Each row comes from the steps of one path. Every step used is in the known rows, and no mark comes twice. Write the path behind each row, first mark first.
Known rows:
P-Z: [-11.4 -16.3 -21.2  13.1 -17.6 -10.4  34.6  -4.1   1.3  22.2  -8.2  19.9
   5.0   8.0 -22.7   6.6   6.0   0.9  15.3 -26.0  14.0]
N-J-Q-Z-D: [-24.2 -44.6 -16.7  14.3 -16.9 -19.9  23.6 -13.7  -4.7  23.7 -24.3  20.0
  16.8   1.0 -22.1  46.2  23.2  -4.5   4.7 -42.0   4.1]
B-C-D-Z: [-11.9   0.3 -17.5  37.6 -24.8 -17.9  35.4 -10.6   6.6  26.9   8.0  31.5
 -14.4  12.8  16.8  15.6   0.0   3.3  29.1 -26.2  -3.4]
B-C-D-Z-Q: [-12.0 -12.5 -27.8  48.1 -20.1  -7.5  21.1  -2.3 -10.1  12.8  10.8  27.4
 -11.0   6.1  16.1  23.7   4.7  -5.1  29.7 -12.1   0.8]
Q-Z-D-C: [-15.9 -32.5 -20.4  28.0 -21.9 -29.7  24.4  -7.5  10.2  29.1 -13.2  13.6
 -14.2  -3.3  -6.2  23.0  32.6  -4.0  12.5 -43.2   4.4]
D-Z-Q-J: [-17.8 -26.4 -40.7  14.4 -19.1 -17.5   0.9  -4.9 -29.5   9.2  -1.6  18.1
  -0.8   1.2 -11.1  20.3  21.1  -5.8   8.6 -34.1  -0.1]
Z-Q-J-P: [-25.3 -24.9 -35.0   6.5  -0.5  -4.3   4.3   9.5 -24.3  11.8 -22.2  28.0
   1.1  12.0 -20.8  29.8  12.0   3.9  25.1 -39.3  23.5]
P-Z-D-C: [-22.4 -36.2 -23.7  35.0 -10.8 -36.9  33.3  -4.4   4.1  21.2 -16.3  31.4
 -12.7  -5.8 -15.7   9.5  13.3  -9.8  29.9 -29.4  23.4]
Q-J-P-Z: [-24.0 -21.7 -31.6   6.4   2.0 -22.4  33.0  -6.7  -9.3  22.3 -15.9  44.4
  -6.6  14.4 -30.6   9.7  -5.4  10.9  35.3 -50.6  29.3]
Z-D-C-Q-J-P: [-32.2 -32.6 -25.6  21.2  12.9 -32.5  16.5   0.3 -12.0  29.0  -7.7  40.2
 -28.6  -0.5 -10.0  12.0  -4.1   2.2  37.7 -45.0  40.0]
Q-Z: [ -5.1 -11.7 -19.3   5.8 -27.9  -3.7  24.5  -7.2   7.5  30.8  -5.4   1.9
   4.0  10.1 -12.3  19.7  24.2   6.9  -3.4 -39.4  -4.0]
N-J-P-Z-Q-C: [-33.8 -48.7 -25.3  29.2   5.2   5.3  19.1   8.2 -13.5  17.8 -13.4  47.5
  -9.6  11.4 -43.2  27.6   4.0   7.3  44.2 -51.3  25.0]
P-J-Q-Z-D: [-23.5 -17.2 -27.5  32.5  -6.3 -27.2  25.8 -13.1  17.5  19.3 -17.8   0.1
   5.8   0.7 -17.0  32.4  24.4   5.3   8.0 -16.9   4.9]
J-P-Z: [-19.0 -10.6 -22.2   9.4  -4.5 -20.1  37.7  -9.1   4.8  21.7 -26.3  36.2
  -8.9   9.6 -25.7   5.6  -4.7   6.3  30.8 -24.9  32.5]
J-Q-Z: [-14.9 -10.3 -18.1   5.9 -18.3  -4.1  27.4 -20.7  19.4  30.7 -13.6   7.7
  10.7  11.8  -1.9  24.3  17.0 -12.9  -2.4 -29.5 -10.0]
Z-D-C-B: [-30.5 -18.6 -22.9  24.0 -14.5 -26.2  32.7  -2.0  -0.8  34.1  -2.5  18.7
 -29.4  -3.7   7.1  27.8  34.8  -9.5  26.7 -45.6   4.3]
N-J-P: [-29.0 -25.9 -13.0  -4.1 -11.0 -10.4  28.5   6.6  -1.5  20.4 -34.2  31.1
   0.4  16.9 -29.7  31.7   4.9  14.6  18.1 -53.8  27.4]
N-J: [-19.2 -31.4 -13.0  -0.8 -24.3  -0.8  24.0  13.0  -5.8  22.0 -18.6  16.1
  13.3  15.2 -27.4  33.3  16.6   8.9   2.4 -55.9   8.4]
N-J-Q: [-29.1 -29.8 -11.2  -0.6 -13.9  -1.2  27.1  -0.7   6.9  21.7 -26.9  22.2
  21.2  15.9 -17.6  36.7   9.1 -12.2   3.0 -44.5   2.4]
D-C-Q: [-18.6 -17.2 -13.8  16.0  -8.9   0.2  23.3   3.2  13.2  31.0  10.4  11.6
 -16.7   6.3   2.6   1.2  -1.7  -7.5   9.0 -32.2  16.1]
C-D-Z-Q: [-12.1 -28.2 -32.0  35.1 -24.1  -8.7  -1.1  -4.3 -19.8   7.0   5.6  11.1
  -8.2   2.4   0.9  27.3   9.1   2.0  18.4  -6.3  -7.2]

Which path is each row?
[-33.4 -28.2 -26.6  43.8  -1.9 -33.6  33.4 -15.1  35.5  20.8 -14.9   7.1
 -14.2   0.8  -5.5  28.7  24.8  -5.0  15.1 -32.0   7.0] | P-J-Q-Z-D-C
[-16.3 -39.9 -41.6  20.1  -7.0  -1.8  15.7   5.8 -30.2   9.8   3.1  25.0
  10.6   4.1 -28.1  19.3  11.0  -3.2  21.3 -37.3  16.2] | P-Z-Q-J
[-28.8 -12.8 -15.3  37.1 -12.2 -11.4   9.2 -22.4  17.2  36.3   7.8  26.1
 -16.0  13.1   9.6  22.5   4.3 -11.1  29.8 -27.4 -36.3] | J-Q-C-D-Z
[-24.8 -18.1 -37.1  42.1  -0.3 -19.9  20.3  -5.8 -19.8  13.2   3.7  51.1
 -23.0  13.4   8.3  27.0  -6.4   5.4  50.5 -36.0  16.4] | B-C-D-Z-Q-J-P
[-23.3 -23.2 -27.3  28.8 -18.8 -24.9  36.5 -15.5   4.5  38.8   9.2  13.3
 -34.3  -3.6   6.5  29.5  38.6  -2.6  21.7 -53.2  -4.0] | Q-Z-D-C-B
[-32.5 -14.8 -34.0  32.6   8.3   6.6  27.2  -5.8 -10.7  32.5   9.5  37.9
 -34.9   6.7 -14.0  19.6  13.1  -0.4  53.2 -37.8  10.3] | J-P-Z-Q-C-B
[-29.9 -32.6 -31.3  20.2  17.1 -17.5  37.9  -9.5   1.5  29.3  12.6  49.4
 -32.6   9.1 -16.6  -6.6 -24.3   2.3  41.9 -49.5  42.1] | D-C-Q-J-P-Z
[ -0.4  -6.9 -15.3  33.6 -12.2 -11.2  33.8  -6.0  -7.3  37.4  12.6  20.2
  -5.7  -4.5   1.8  11.8   8.6   3.4  15.1 -20.9  24.2] | B-C-Q-Z-D
[-18.0 -31.8 -18.6  41.7 -11.9  23.4  -7.1  19.9 -12.1  23.3  13.1  10.7
  -5.1  14.6  -7.0  36.8  16.4   4.7  32.1 -31.3 -20.9] | Z-Q-C-D
[-33.2 -21.7 -26.3  28.4  -8.3 -25.6  39.9 -28.1  16.1  40.1   1.1  19.5
 -26.4  -2.4  16.4  33.2  32.9 -23.8  22.6 -43.1  -9.0] | J-Q-Z-D-C-B
[-35.8 -40.7 -32.8  28.2   8.7 -48.7  33.8  -8.2  -6.6  22.2 -22.6  55.7
 -25.2   0.5 -24.6  12.9   3.3   0.3  49.8 -53.6  40.5] | Q-J-P-Z-D-C
[-35.1   4.3 -14.5  14.7  -5.6   9.6  28.4 -11.8  16.4  50.7   6.7  18.3
 -15.6  16.2   9.1  28.5  25.4 -19.6  26.4 -49.0 -29.6] | J-Q-C-B
[-28.3 -16.4  -7.4  32.1  -6.9  11.0  10.5  -0.8  18.2  39.4   3.1  18.4
  -1.2  21.2   2.5  32.5   4.3  -7.5  30.8 -34.7 -31.7] | J-Q-C-D
[-17.8 -18.0  -9.0  31.4 -15.9  12.7   7.3  12.9   4.7  37.5  10.8  13.9
  -8.5  20.9  -7.1  28.7  12.1  11.9  30.3 -45.3 -25.1] | Q-C-D
[-16.8 -41.5 -26.4  52.9  -5.0  16.7   6.3  10.1 -12.7  20.9  22.6  23.9
  -7.9  10.7 -17.4  25.2   4.9   4.1  43.9 -25.5 -10.4] | P-Z-Q-C-D
[-21.3 -30.7 -32.4  20.9  14.8 -31.8  21.6  -7.8 -33.1  23.7  -1.4  46.2
 -13.5  -4.7 -32.4   5.5 -16.4  12.2  42.2 -25.7  50.6] | C-Q-J-P-Z-D
[-32.9 -55.9 -21.6  32.3  12.9 -31.4  37.4  -5.3  -7.7  20.6  -7.4  54.1
 -28.9  -5.5 -30.8  10.8 -19.5   6.3  43.6 -37.7  60.3] | N-J-P-Z-D-C-Q
[-26.2 -48.0 -30.4  17.3   0.0  -4.2  26.4   5.0 -19.3   3.7 -24.4  41.6
   1.2   7.3 -41.2  28.8  -2.8   7.5  31.1 -34.0  42.4] | N-J-P-Z-Q
[-21.1 -12.3 -23.8  -0.2   6.8  -5.3  16.5   1.0 -16.6  30.6   1.4  28.4
 -10.3  12.3 -17.2   8.6 -12.4  13.3  21.9 -41.9  29.9] | C-Q-J-P
[-25.7 -30.4 -33.1  17.1   3.7 -42.6  25.6  -5.8 -24.5  19.6 -25.9  47.9
  -6.3   0.9 -35.0  17.1   3.9  10.0  43.2 -39.8  37.7] | Q-J-P-Z-D
[-22.0  -8.1 -25.6  22.4  -7.9  -6.7  33.5 -14.7  33.0  21.6  -7.4  -4.5
   4.6  14.0 -12.8  26.0  15.9   6.1  -0.6 -28.2  -2.7] | P-J-Q-Z
[-24.5 -10.9 -24.3  -3.8  -4.8 -16.8  20.5   2.7  -7.9  26.0 -25.0  30.9
  -3.7  17.9 -20.2  21.0   6.5  11.2  23.0 -55.6  19.3] | Q-J-P
